Known rows, with every way that one mark hangs from another
k92[k314]: [  6   6  -2   8  -7   2   8   1  14 -14  12   6 -11 -10  -4  14   0  -8]
k92[k314[k635[k504] k761 k883]]: [ 11  30  14  12 -27 -10  17  48  36 -17   5  -1  33 -23   0  17  11  -6]
k92[k314[k635[k893] k761]]: [ 12  22  -8  14 -27   7  21  36  22 -26  11   0  16 -41  -2  11  10  -2]
k893[k635]: [  7   0 -10   2  -6 -11  17  21  19 -15   0   6 -15  11 -18   7 -11   7]
k113[k504[k635]]: [ -9   9  11   9  -2 -10  20  21  -7 -10  15  16  22  -5  15  -8   4   9]
k883[k314[k92]]: [  5  10  -3   8 -32   2  15  18   7 -25 -12  -4  21 -10  -3   6  14  10]
k113[k504[k635[k893]]]: [ -9  14   4  11  -6  -9  29  28 -12 -12  22  15  18 -12  25 -10   9  12]
k883[k314[k92 k635 k761]]: [  8  21  -2  12 -47   5  19  45  19 -33 -23 -10  50 -33 -13   4  21  12]
k314[k635]: [  7   9  -6   7 -15  -5  15  24   8 -21  -2  -5  14 -20  -1   0   0   6]
k761[k314[k92 k635 k883]]: [ 16  41   4  22 -44  -4  20  42  31 -29   5  -5  39 -33 -11  18  15  -3]
k92[k314[k883]]: [ 10  20   1   8 -14   3  13  16  22 -14  16  -3   2  -5  -6  20  -3 -11]
k883[k314[k92 k635]]: [  7  19  -1   9 -38  -2  17  27   9 -30 -17  -7  38 -31  -5   6  20  12]
k504[k635[k893]]: [ -3   9   0  11  -8   6  29  21  -5 -14  19  -3   4 -15  21 -10   7   9]
k504[k635]: [ -3   5   5   8  -2   3  20  14   1 -12  11  -2   6  -9  10  -7   3   6]
k92[k314[k761]]: [  9   9  -3  13 -15   9  11  20  25 -17   8   3   1 -12 -12  12   3  -7]
k92[k314[k761 k883]]: [ 12  23   0  10 -20  10  15  34  32 -16  11  -6  14  -7 -15  19   0  -9]
k883[k314[k92 k635[k893]]]: [  6  24  -7  10 -44  -1  26  34   3 -34 -10  -9  35 -39   7   3  23  15]
k92[k314[k635 k761 k883]]: [ 14  31   3  11 -28   5  16  41  34 -20   6  -9  32 -29 -17  19   3  -9]
k883[k314[k635[k504 k893]]]: [ -3  16   2   2 -33 -20  23  28  -6 -28  -9  -2  23 -29  31   2  19  18]
k635[k504 k893]: [  1   8  -2   9 -12 -16  27  29   4 -16  10   4  -4  -1  28  -6   5   9]

Rows
[ 14  33   3  19 -35   1  18  33  31 -25   8  -3  22 -12 -10  18   9  -7] -> k761[k314[k92 k883]]
[ 11  34   1  12 -31  -8  15  29  21 -28   6  -6  22 -28  -3  18   5  -3] -> k761[k314[k635 k883]]
[  8  22   4  15 -25 -10  23  43  24 -21  11   7  17 -37  15   8  17  -1] -> k92[k314[k635[k504 k893] k761]]
[  2  15  -3   2 -38   1  13  33   9 -31 -21 -11  34 -28  -5   5  11  12] -> k883[k314[k635 k761]]
[  3  24   5  12 -43 -16  28  41   6 -29 -11  -2  39 -33  24   1  29  17] -> k883[k314[k92 k635[k504 k893]]]
[ 17  30  -1  15 -34  -1  27  51  26 -21   0 -15  43 -20 -13   5   8   3] -> k314[k92 k635 k883]
[ 17  33  -1  17 -43   6  28  68  37 -23  -6 -17  55 -24 -22   3  11   3] -> k314[k92 k635 k761 k883]
[ 15  25 -11  20 -40   6  35  61  26 -29  -1  -9  39 -35  -7  -6  17   7] -> k314[k92 k635[k893] k761]
[ 11  25   2  21 -39  -9  37  69  28 -25  -2   0  43 -31   9  -8  23  10] -> k314[k92 k635[k504 k893] k761]
[ 17  45  -3  22 -49  -1  29  49  28 -32  10  -8  37 -40   2  15  19  -1] -> k761[k314[k92 k635[k893] k883]]
[ 16  24  -2  16 -34  11  29  60  35 -21   0 -14  37  -3 -20   2   5   2] -> k314[k92 k761 k883]
[  5  22  11  11 -46 -12  22  51  21 -29 -24  -3  53 -29   3   2  26  14] -> k883[k314[k92 k635[k504] k761]]
[ 15  34  -7  16 -39   3  37  57  21 -24   7 -16  41 -30  -2   3  13   5] -> k314[k92 k635[k893] k883]
[ 10  33   6  24 -40 -19  27  41  23 -30   9  11  27 -40  20   7  27   4] -> k761[k314[k92 k635[k504 k893]]]
[ 12  17  -2  13 -21   5  12  28  27 -21   3   0  18 -34 -15  12   6  -6] -> k92[k314[k635 k761]]
[ 11  26  -4   9 -31   2  23  55  25 -23  -4 -18  39 -18 -14   4   1   4] -> k314[k635 k761 k883]
[  8  27  -8  14 -54   6  28  52  14 -36 -15 -11  48 -40  -1   2  26  15] -> k883[k314[k92 k635[k893] k761]]
[ 13  41  16  21 -41 -19  22  49  34 -24   3   2  42 -28   6  15  20  -1] -> k761[k314[k92 k635[k504] k883]]
[  6  13  -3  10 -42   8  18  36  17 -28 -18  -7  33 -11 -12   3  17   9] -> k883[k314[k92 k761]]
[ 11  27   2   9 -20  -1  14  24  23 -18  11  -6  19 -27  -9  21   2  -8] -> k92[k314[k635 k883]]
